What can hang from each mark:
bima: bigud nabi
nabi: bima fasi sori
vusu: nabi
debab: bigud
bigud: debab fasi neguv sori vusu
sori: bigud nabi
fasi: bigud
neguv: bigud

Each row was made from one small tree. The marks that hang from a mark follow it in brackets, in alphabetical order. Every link used is in the known rows. Write each row's tree.
Known rows:
vusu{nabi{bima sori{bigud{neguv}}}}: [-0.62 -1.53 -3.94 -0.56 -1.43  1.59 -0.19  1.46 -0.25  0.93 -5.69  2.51
  5.22  2.22  2.22 -1.84 -1.34 -1.67 -0.10  2.85  1.33 -1.08  0.28]
bigud{debab fasi sori}: [-2.58 -0.78  3.03  4.06  1.18  0.41  2.76  0.39  0.17 -6.69  1.68 -4.57
  3.11  2.70 -0.20  1.58 -2.80  0.21 -3.21  4.50 -3.52  1.61  0.05]
bigud{fasi}: [-1.39 -0.48  2.59  2.54  0.88 -0.80  0.76  0.03  0.15 -2.70  0.22 -0.86
  0.16  0.20  0.58  0.68 -1.64 -0.03 -0.47  0.48 -1.32  1.22  0.13]
debab{bigud}: [-1.08 -0.08  1.02  0.29 -0.46  1.53 -0.76 -0.72 -0.29 -2.04 -0.66  0.47
  1.37  1.81  2.48 -1.25 -1.38 -0.33 -2.75  0.94  2.75  0.75  1.57]
neguv{bigud}: [ 0.16  0.48  0.27 -0.68 -2.86  1.29 -1.32 -1.51  0.70 -0.83  1.59  1.89
  1.37  0.44 -0.24 -1.16 -2.16 -0.62 -2.47 -1.70 -0.51 -1.10  0.99]
vusu{nabi}: [ 0.80 -0.28 -0.82 -0.04  0.10  0.59  1.79  1.81  1.84 -0.89 -0.95  0.72
 -0.85  0.10  2.73 -0.57  2.38 -2.03  0.48  2.44  1.43  0.47 -0.22]
sori{bigud{fasi neguv vusu} nabi{bima}}: [-1.88  0.62 -3.28  5.73  4.40  5.54 -0.10  1.23 -0.17 -2.04 -1.18  4.38
  5.95  1.11 -1.14  0.49 -4.46 -1.55 -0.10  4.40 -0.83  1.95 -0.69]
bigud{debab fasi neguv vusu{nabi{sori}}}: [-1.87  1.61  2.65  3.81  2.97  2.65  1.98  2.23  2.12 -5.37 -0.49  1.68
  5.42  4.09  0.57 -1.41 -2.60 -3.01 -5.36  7.48 -5.50  0.25 -0.53]
bima{bigud{debab fasi neguv vusu} nabi{sori}}: [ 0.03  2.32 -0.39  1.31  3.26  4.10 -1.96 -1.52 -1.49 -5.70  1.05  4.80
  3.35  4.96  2.49 -2.89 -3.23 -0.48 -6.75  4.24 -4.53 -0.08 -0.84]
bima{nabi{fasi{bigud}}}: [-0.39 -1.98 -0.19 -3.06  0.22  0.02 -2.54 -3.58 -1.42 -2.26  0.25  2.30
 -0.65  0.49  3.13 -3.52  0.68  1.32 -2.86 -1.24  1.39  0.56  0.85]
vusu{nabi{fasi sori{bigud{debab}}}}: [-3.66 -1.59 -0.52 -4.20 -1.61 -1.04 -1.31 -1.70  0.60 -0.78 -5.47 -2.04
  3.98  2.32  2.97 -1.97 -2.14 -1.91 -3.23  2.49  1.19  1.90  1.07]
vusu{nabi{fasi sori{bigud{neguv}}}}: [-2.23 -2.77 -0.37 -1.82 -0.34 -1.49 -1.97 -0.81  1.12 -0.20 -5.31  0.71
  3.60  0.47  3.12 -2.14 -2.36 -1.40 -1.63  1.89  1.34  0.97  0.49]
sori{nabi{bima{bigud{neguv vusu}} fasi}}: [-0.22 -0.74 -2.10 -0.22  2.46  2.73 -2.55 -0.66 -3.60 -0.37 -3.47  3.93
  2.85 -0.27 -0.57 -1.02 -3.03 -1.46 -1.37  0.56 -0.63  1.47 -0.10]
nabi{bima fasi sori}: [-1.92 -2.58  0.23 -4.52 -3.70 -2.37 -4.70 -2.30 -5.04  2.53 -7.42 -2.02
  3.78  1.69 -1.14 -1.45 -2.94  0.46 -0.67 -2.56 -1.29  0.16  2.23]
sori{bigud{neguv}}: [-1.68 -1.26 -1.22  2.05  2.08  1.19 -0.39 -0.04  2.44 -1.45 -0.21  3.07
  2.86 -0.16  0.40 -0.91 -3.33  0.26 -1.23  1.14  1.07 -0.23 -0.50]
neguv{bigud{debab fasi sori{nabi{bima}} vusu}}: [-1.30  1.96 -0.27  4.40 -0.47  6.41  0.71  0.32 -1.16 -5.09  2.14 -0.89
  6.71  3.64 -2.18  0.98 -4.15 -2.35 -4.74  5.18 -4.10  1.06  0.64]
bima{bigud{sori vusu}}: [-0.50  0.72  0.39  2.93 -0.32  3.78 -0.33 -2.01 -1.65 -1.76  2.78 -1.24
  0.74  2.77  0.76  2.46 -1.29 -0.69 -5.04  1.77  0.03 -1.88 -2.24]
neguv{bigud{debab sori{nabi}}}: [ 0.08  0.85 -1.71  0.99 -1.16  3.13  1.15  0.49 -0.02 -3.40  1.84 -0.83
  4.56  1.73 -0.79 -0.19 -1.99 -0.65 -2.60  4.34 -1.69  0.66  0.59]
sori{nabi{fasi}}: [-0.60 -0.61 -1.42 -1.33  1.67 -0.68 -1.51 -0.47 -1.64  0.73 -2.92 -0.31
  0.47 -2.17  0.27 -0.69 -0.45 -0.71  1.82  0.62  0.56  3.41  0.60]
fasi{bigud{neguv}}: [-0.85 -1.82  1.73  1.16  0.38  0.46  1.49 -0.34 -0.11 -2.82  1.85  3.88
  1.51  0.61  0.94 -2.20 -1.73  1.12 -3.51  1.90  0.22 -2.10 -1.10]
neguv{bigud{fasi sori{nabi} vusu}}: [-1.15  2.09 -0.13  5.92 -0.50  4.76 -0.07 -0.49 -0.34 -3.40  3.93 -0.77
  3.69  1.93 -0.82  1.70 -3.09 -1.52 -2.68  4.26 -2.26  0.60 -0.62]
vusu{nabi{bima fasi sori{bigud{debab}}}}: [-3.32 -2.46 -1.41 -4.95 -2.75 -0.27 -1.38 -1.35 -0.90 -0.29 -7.91 -1.38
  5.62  2.93  1.85 -1.99 -2.84 -2.34 -2.78  1.30  1.29  1.40  2.11]
fasi{bigud{debab sori vusu{nabi}}}: [-2.30 -0.16  1.67  2.70 -0.88  4.96  3.88 -0.50  1.26 -5.13  3.53 -1.33
  3.67  4.94  1.75  0.19  0.34 -2.26 -7.72  7.59  0.02 -2.24 -1.96]

Write each row's tree:
[-1.92  0.69  3.10  0.43 -1.44  0.71  0.63 -0.92  1.69 -5.68  1.90  0.70
  3.15  1.62 -0.39 -1.26 -4.57 -1.17 -5.02  0.67 -3.49  1.05  1.84]
neguv{bigud{debab fasi}}
[-3.35 -3.03  2.59 -4.18 -4.30 -3.07 -2.94 -4.35 -3.69  0.69 -3.25 -1.25
  2.43  2.20  1.43 -2.41 -3.28  1.33 -3.98 -0.87  0.68 -1.05  0.23]
nabi{fasi{bigud} sori}
[-2.59 -0.07  2.15  2.05  0.82  3.49  1.28 -0.09  1.71 -4.16  0.17 -4.21
  3.79  3.17  0.06  0.87 -0.26 -3.17 -5.55  5.65 -2.76  0.79  0.37]
bigud{debab sori vusu{nabi{fasi}}}
[-4.62 -1.11 -0.24 -2.13 -0.58  1.60 -4.24 -2.15 -2.22 -0.35 -6.05  0.37
  8.64  3.88 -2.49 -1.78 -6.93 -0.75 -5.49  0.86 -2.94 -0.09  1.60]
nabi{bima fasi sori{bigud{debab neguv vusu}}}
[-2.42  2.70  3.16  2.37 -0.63  3.82  0.00 -1.55  1.83 -5.31  3.70  1.20
  4.14  3.41 -1.73 -0.38 -4.83 -2.05 -7.11  1.99 -4.51 -0.11  1.19]
neguv{bigud{debab fasi vusu}}
[-2.66 -0.05  0.22 -1.37  1.30  2.18  0.11 -2.06 -1.55 -1.87 -0.29  0.69
  3.17  1.35 -0.21 -1.42 -1.73 -1.08 -4.30  3.64 -0.27  1.84 -0.51]
sori{nabi{fasi{bigud{debab vusu}}}}
[-0.56 -0.23 -0.03  2.57  1.01  4.89  0.57  0.49 -2.01 -4.38  0.13  0.95
  4.85  3.86 -1.51  0.21 -3.81 -1.01 -6.25  3.18 -3.13 -2.04 -0.54]
nabi{bima{bigud{debab neguv sori vusu}}}
[-2.19 -0.96  3.04  2.27  0.31  0.82  2.01 -1.28 -1.00 -6.83  1.38 -2.61
  1.46  3.18  1.94  1.38 -3.76 -0.09 -5.34  2.87 -1.58  0.84 -0.94]
bima{bigud{debab fasi sori}}
[-1.15  2.08  1.37  2.20 -2.80  3.00 -1.26 -1.35  0.90 -2.05  0.83  1.04
  3.30  3.29  1.33 -0.66 -2.59 -3.11 -4.67  2.76 -2.06 -0.89  0.19]
neguv{bigud{fasi vusu{nabi{sori}}}}
[-2.84 -3.73  2.71 -1.03 -1.34 -0.14  2.29 -1.08  0.71 -4.80 -0.85 -2.47
  2.07  2.25  3.00 -1.22 -0.29 -1.48 -5.54  4.21  0.93  0.56  0.34]
vusu{nabi{fasi{bigud{debab sori}}}}
[-1.90  1.90  1.00  0.55 -3.06  4.17 -0.03 -0.35  0.08 -3.56 -0.99  1.24
  6.61  5.37 -0.13 -1.23 -3.67 -3.79 -6.48  3.70 -4.02 -0.68  1.29]
neguv{bigud{debab fasi vusu{nabi{bima sori}}}}
[-1.60 -1.33 -0.30 -0.91  0.88  0.69  0.34 -1.51 -2.33 -3.91 -0.98 -2.66
  1.79  1.24  1.49  0.52 -2.12 -0.62 -3.68  2.91 -0.05  2.33 -0.68]
bima{bigud{debab sori{nabi{fasi}}}}
[-2.15  0.16  2.68  2.05  1.67  3.95  2.00 -0.39  1.25 -4.86  3.35  3.94
  4.48  3.42 -1.11 -1.85 -2.60 -0.55 -7.87  4.54 -2.71 -2.52 -1.17]
fasi{bigud{debab neguv vusu}}
[-3.03 -2.29  3.95  0.61  0.68  0.57 -1.71 -2.97 -0.18 -2.82  0.68  2.36
  2.14  1.31 -0.67 -1.79 -3.59  0.00 -5.96  0.50 -1.23 -1.25 -0.43]
nabi{fasi{bigud{neguv vusu}}}
[-0.14  0.75 -2.02  6.00  2.49  6.82 -0.44  1.99 -2.55 -3.06 -0.10  1.63
  6.19  2.94 -0.13  0.07 -2.19 -1.07 -2.58  6.32  0.29  0.23  0.61]
debab{bigud{neguv sori{nabi{bima}} vusu}}
[-1.84  1.28  1.98 -1.47 -1.49  3.36 -0.63 -1.25  2.82 -3.37  0.67  1.03
  3.80  2.35 -0.14 -1.74 -2.48 -4.05 -7.29  1.92 -2.44  0.17  1.79]
neguv{bigud{debab vusu{nabi{fasi}}}}
[-2.71  1.57  3.31  4.72 -1.35  4.73  0.81 -1.39  0.98 -6.35  4.54 -1.87
  4.98  4.22 -1.81  1.20 -4.87 -1.49 -7.54  3.65 -4.71 -0.38  0.49]
neguv{bigud{debab fasi sori vusu}}
[-0.94 -2.67 -0.82 -4.07 -3.21 -1.59 -2.37 -0.16 -2.71  1.52 -7.55 -1.49
  2.60  1.50  1.83 -1.55 -0.17 -1.82  0.02  0.02  0.43  0.63  1.87]
vusu{nabi{bima fasi sori}}
[-1.65  0.99  1.70  4.37 -1.71  5.69  1.67  0.49  0.99 -6.50  1.97 -1.30
  5.89  4.75 -0.54  0.50 -3.03 -3.69 -6.44  5.13 -3.81 -0.32  1.40]
neguv{bigud{debab fasi sori vusu{nabi{bima}}}}
[-3.15 -2.32 -0.09 -2.71 -0.28 -0.94 -0.93 -0.44  1.73 -2.01 -5.35  0.36
  4.92  1.75  2.43 -2.75 -3.03 -1.74 -3.52  3.06 -0.05  1.39  0.90]
vusu{nabi{fasi sori{bigud{debab neguv}}}}
[-1.99 -0.07  3.02 -0.19  1.12 -0.02  1.33 -1.33 -0.48 -5.67  0.47  0.23
  0.46  2.17  1.92 -0.06 -3.40 -0.66 -5.22  1.00 -1.51  1.31 -0.44]
bima{bigud{debab fasi}}
[-0.83  3.11 -0.03 -1.26 -3.13  4.69 -0.20 -0.61  1.56 -1.85  0.59  1.49
  5.24  4.40  0.31 -1.88 -1.56 -3.47 -6.64  3.78 -2.52 -1.62  0.47]
neguv{bigud{debab vusu{nabi{sori}}}}
